Known rows, with every way that one mark hangs from another:
j_329[j_529 j_803]: [ 0.66  0.12 -1.13  0.14  0.18  1.51 -2.75  1.98 -0.77  1.10 -0.22  0.02
 -0.33  1.77  3.93 -3.86]
j_803[j_329[j_529[j_386 j_792]]]: [-1.88  0.11 -2.10  0.38 -0.46 -0.47 -0.79  6.97  2.78  0.17  0.37  0.72
  0.03  0.28  0.46  3.98]
j_803[j_329[j_529[j_156[j_670[j_792]] j_386]]]: [-3.05  0.59 -4.95  2.22 -4.18 -2.44 -3.91  5.55  3.22 -1.41 -0.61 -1.85
 -1.23  0.92 -0.73  1.89]
j_670[j_156]: [-1.39 -0.80 -0.76  2.26 -0.53  2.41 -1.87  1.41 -0.15 -0.79 -0.16  0.62
 -1.48 -0.58 -1.32  0.80]
j_156[j_670[j_792]]: [-2.58  0.44 -1.11  2.20 -4.33 -1.05  0.10 -0.23  0.65  0.13 -0.93 -1.87
 -2.51  0.28 -1.98 -0.78]
j_386[j_529[j_156 j_792[j_670]]]: [-6.55 -0.26 -0.84 -0.47 -2.29 -1.65 -2.68  2.01  0.08 -0.47  1.76 -1.27
  0.99 -1.16 -2.83  2.55]
j_329[j_529[j_156 j_386 j_792] j_803]: [-2.90 -0.42 -1.89  1.65 -2.04  0.24 -6.23  4.37  1.10  0.04  1.30 -1.09
 -0.52  2.59  3.17 -0.86]
j_537[j_803[j_329[j_529[j_156[j_670]]]]]: [-6.26 -0.25 -3.74  3.90 -3.59 -1.10 -4.60  3.18  6.62 -1.63  1.30 -0.02
  0.36 -1.50 -1.12  1.70]
j_529[j_156[j_670[j_792]] j_386]: [-2.84  1.10 -3.59  3.20 -5.20 -2.02 -5.65  1.75  1.10 -1.50  0.75 -3.24
 -3.09 -0.04 -2.43  1.08]
j_156[j_670]: [-2.17  0.82 -1.41  2.06 -2.43 -0.93 -2.48  0.84  0.85  0.20 -0.11 -0.91
 -2.21 -1.50 -2.11 -0.64]
j_537[j_803[j_329]]: [-3.10  0.54 -1.79  2.59  0.26  0.57 -0.26  1.98  4.46 -0.15  1.75  0.87
  0.49 -2.80 -1.40  4.92]
j_792[j_670[j_156]]: [-1.81 -1.38 -1.39  1.41 -2.51  0.26 -1.37 -0.46 -2.07 -2.11 -1.22 -0.21
 -3.10 -0.83 -2.45 -0.70]
j_803[j_329[j_529[j_792]]]: [-3.17 -0.54 -0.71  0.57  0.10  0.45  0.63  5.95  3.67  1.25 -0.13  1.51
  0.70  0.32  0.06  2.89]
j_386[j_529[j_156]]: [-3.10  1.49 -1.84 -0.43  0.37  0.07 -4.56  2.64  0.26  0.41  2.55 -1.00
  1.80 -1.97 -1.67  2.36]
j_329[j_529[j_156[j_670[j_792]] j_386] j_803]: [-2.02  0.22 -4.23  2.44 -5.35 -1.88 -6.50  2.35  0.14 -1.53 -0.46 -3.28
 -1.97  3.08  2.84 -3.60]
j_537[j_803[j_329[j_529[j_156]]]]: [-4.62 -0.08 -2.75  2.86 -0.96  0.72 -3.87  3.49  6.08 -0.77  2.12  0.94
  1.12 -1.44 -0.48  2.83]
j_803[j_329[j_529]]: [-0.55  0.57 -2.13  0.12  0.95  0.56 -0.70  5.21  2.47  0.92 -0.29  1.24
  0.22 -0.45  0.23  1.64]
j_803[j_329[j_529[j_156 j_792]]]: [-5.15 -0.63 -1.32  1.63 -0.59  0.36 -2.50  6.41  5.09  1.13  0.57  1.05
  0.69  0.34 -0.90  3.11]
j_803[j_329]: [-0.64  1.13 -1.62  0.89  1.70  0.22  0.12  4.10  2.17  1.43 -0.04  0.71
 -0.41 -1.93 -1.66  4.24]
j_529[j_156 j_386 j_792[j_670]]: [-4.42 -0.31 -1.51  1.69 -3.32 -1.64 -5.09  2.40  0.54 -1.37  1.50 -1.45
 -3.02 -0.79 -3.20  2.85]

Rows:
[-6.22  0.34 -0.24  0.05 -0.59 -0.01 -3.08  3.51  1.67  0.87  2.73 -0.63
  2.26 -1.08 -1.86  3.75] : j_386[j_529[j_156 j_792]]
[-2.43 -2.25 -2.19  1.10 -4.18 -0.74 -2.68  2.47 -2.19 -2.70 -1.28 -1.13
 -2.00  3.21  3.14 -2.39] : j_329[j_529[j_386 j_792[j_670[j_156]]] j_803]
[-2.95 -0.01 -2.22  1.92 -0.39  0.85 -0.98  3.03  4.86 -0.66  1.52  1.34
  1.09 -1.43  0.21  2.63] : j_537[j_803[j_329[j_529]]]
[-7.80  0.19 -1.29  1.20 -3.33 -2.01 -3.88  3.12  2.18 -0.05  1.76 -1.77
  1.50 -1.11 -2.48  2.39] : j_386[j_529[j_156[j_670] j_792]]
[ 2.23  0.79 -2.74 -0.04 -0.37  0.42 -4.31  3.05 -1.87 -0.21  0.34 -0.92
 -1.02  1.72  4.36 -2.51] : j_329[j_529[j_386] j_803]
[-2.35 -0.47 -2.74 -0.06 -1.93 -1.99 -0.42  5.58  1.36 -1.09 -0.51  0.15
 -1.15  0.17 -0.46  2.89] : j_803[j_329[j_529[j_386 j_792[j_670]]]]
[-7.53 -1.60 -2.03  2.76 -3.28 -0.87 -2.27  2.82  5.88 -1.63  1.42  0.64
  0.20 -0.89 -1.56  2.81] : j_537[j_803[j_329[j_529[j_156 j_792[j_670]]]]]
[ 0.08  0.70 -3.40  1.15 -1.08  0.38 -7.80  3.55 -0.28 -0.41  1.08 -1.39
 -1.00  1.72  3.41 -2.30] : j_329[j_529[j_156 j_386] j_803]
[-4.74 -0.59 -3.05  2.73 -4.87 -1.80 -7.11  4.02  1.68 -0.92  0.34 -2.13
 -1.24  2.56  2.55 -2.11] : j_329[j_529[j_156[j_670] j_386 j_792] j_803]
[-6.57 -0.50 -3.51  3.97 -5.00 -1.20 -2.46  2.27  6.43 -1.75  0.67 -0.86
  0.20 -0.02 -1.01  1.61] : j_537[j_803[j_329[j_529[j_156[j_670[j_792]]]]]]
[-5.39 -0.96 -0.93  2.32 -1.20  0.80  0.20  3.70  6.00 -0.29  1.64  1.60
  1.43 -0.66  0.05  3.70] : j_537[j_803[j_329[j_529[j_792]]]]
[-3.36 -1.78 -3.12  1.09 -3.06 -1.30 -0.69  5.74  1.19 -2.57 -1.41  0.25
 -1.28  0.82 -0.41  2.95] : j_803[j_329[j_529[j_386 j_792[j_670[j_156]]]]]
[-1.48 -0.02 -1.82  1.32 -0.56  1.43 -6.13  2.52  0.79  0.85  0.49 -0.53
 -0.34  1.77  2.92 -3.50] : j_329[j_529[j_156] j_803]
[-1.78  0.52 -3.57  1.73 -0.92 -0.12 -2.30  3.91  3.92 -1.69  1.91  0.61
  0.54 -1.46  0.61  3.71] : j_537[j_803[j_329[j_529[j_386]]]]
[-5.61 -1.17 -1.82  1.17 -2.06 -1.20 -2.12  5.12  3.79 -0.04 -0.35  0.49
 -0.47  0.24 -1.72  2.09] : j_803[j_329[j_529[j_156 j_792[j_670]]]]
[-3.64 -1.11 -1.29  0.02 -1.42 -1.06  1.05  4.60  2.28  0.16 -1.02  0.94
 -0.50  0.23 -0.81  1.78] : j_803[j_329[j_529[j_792[j_670]]]]
[-5.21  1.05 -2.62  0.82 -3.86 -2.07 -3.22  1.39  0.68 -0.59  1.01 -2.84
  0.85 -0.50 -2.18  1.04] : j_386[j_529[j_156[j_670[j_792]]]]
[-2.37 -1.05  0.45  0.59 -0.81  1.36 -1.17  2.76  0.63  1.48 -0.02  0.34
  0.19  2.63  3.68 -2.44] : j_329[j_529[j_792] j_803]
[-3.32 -1.67 -1.36  1.72 -3.88 -0.86 -1.60  1.87 -1.43 -2.78 -0.24 -0.75
 -3.20 -0.02 -2.06  2.46] : j_529[j_386 j_792[j_670[j_156]]]
[-6.89 -2.83 -1.98  2.94 -3.84 -0.18  0.29  2.45  4.37 -3.00 -0.09  1.21
  0.08 -0.10 -0.73  2.60] : j_537[j_803[j_329[j_529[j_792[j_670[j_156]]]]]]
[-5.67 -1.47 -0.61 -0.54 -2.64 -1.03  0.43  1.56 -1.72 -1.82  0.17 -0.64
  0.76 -0.47 -1.89  2.19] : j_386[j_529[j_792[j_670[j_156]]]]
[-2.54  1.45 -3.90  3.08 -3.55 -1.95 -8.07  2.79  1.28 -1.37  1.35 -2.35
 -2.86 -1.68 -2.50  1.22] : j_529[j_156[j_670] j_386]
[-4.19 -0.38 -2.23  2.20 -1.65 -0.03 -1.04  4.55  5.09 -1.27  2.10  0.91
  0.83 -0.72  0.53  4.74] : j_537[j_803[j_329[j_529[j_386 j_792]]]]
[-4.91 -1.74 -0.84  1.23 -3.23 -0.40 -4.34  1.83  0.69 -0.02 -0.21 -0.83
 -1.14  2.56  1.82 -3.33] : j_329[j_529[j_156 j_792[j_670]] j_803]
[-0.25  0.86 -2.99  0.90 -1.18  0.76 -7.53  4.23  1.06 -0.79  1.97 -0.40
 -1.16  0.13  0.28 -0.47] : j_329[j_529[j_156 j_386]]
[-4.46 -0.18 -0.12 -1.68 -1.49 -1.61  0.77  1.40 -1.46 -0.27  0.99 -0.71
  0.90 -1.18 -1.92  2.24] : j_386[j_529[j_792[j_670]]]
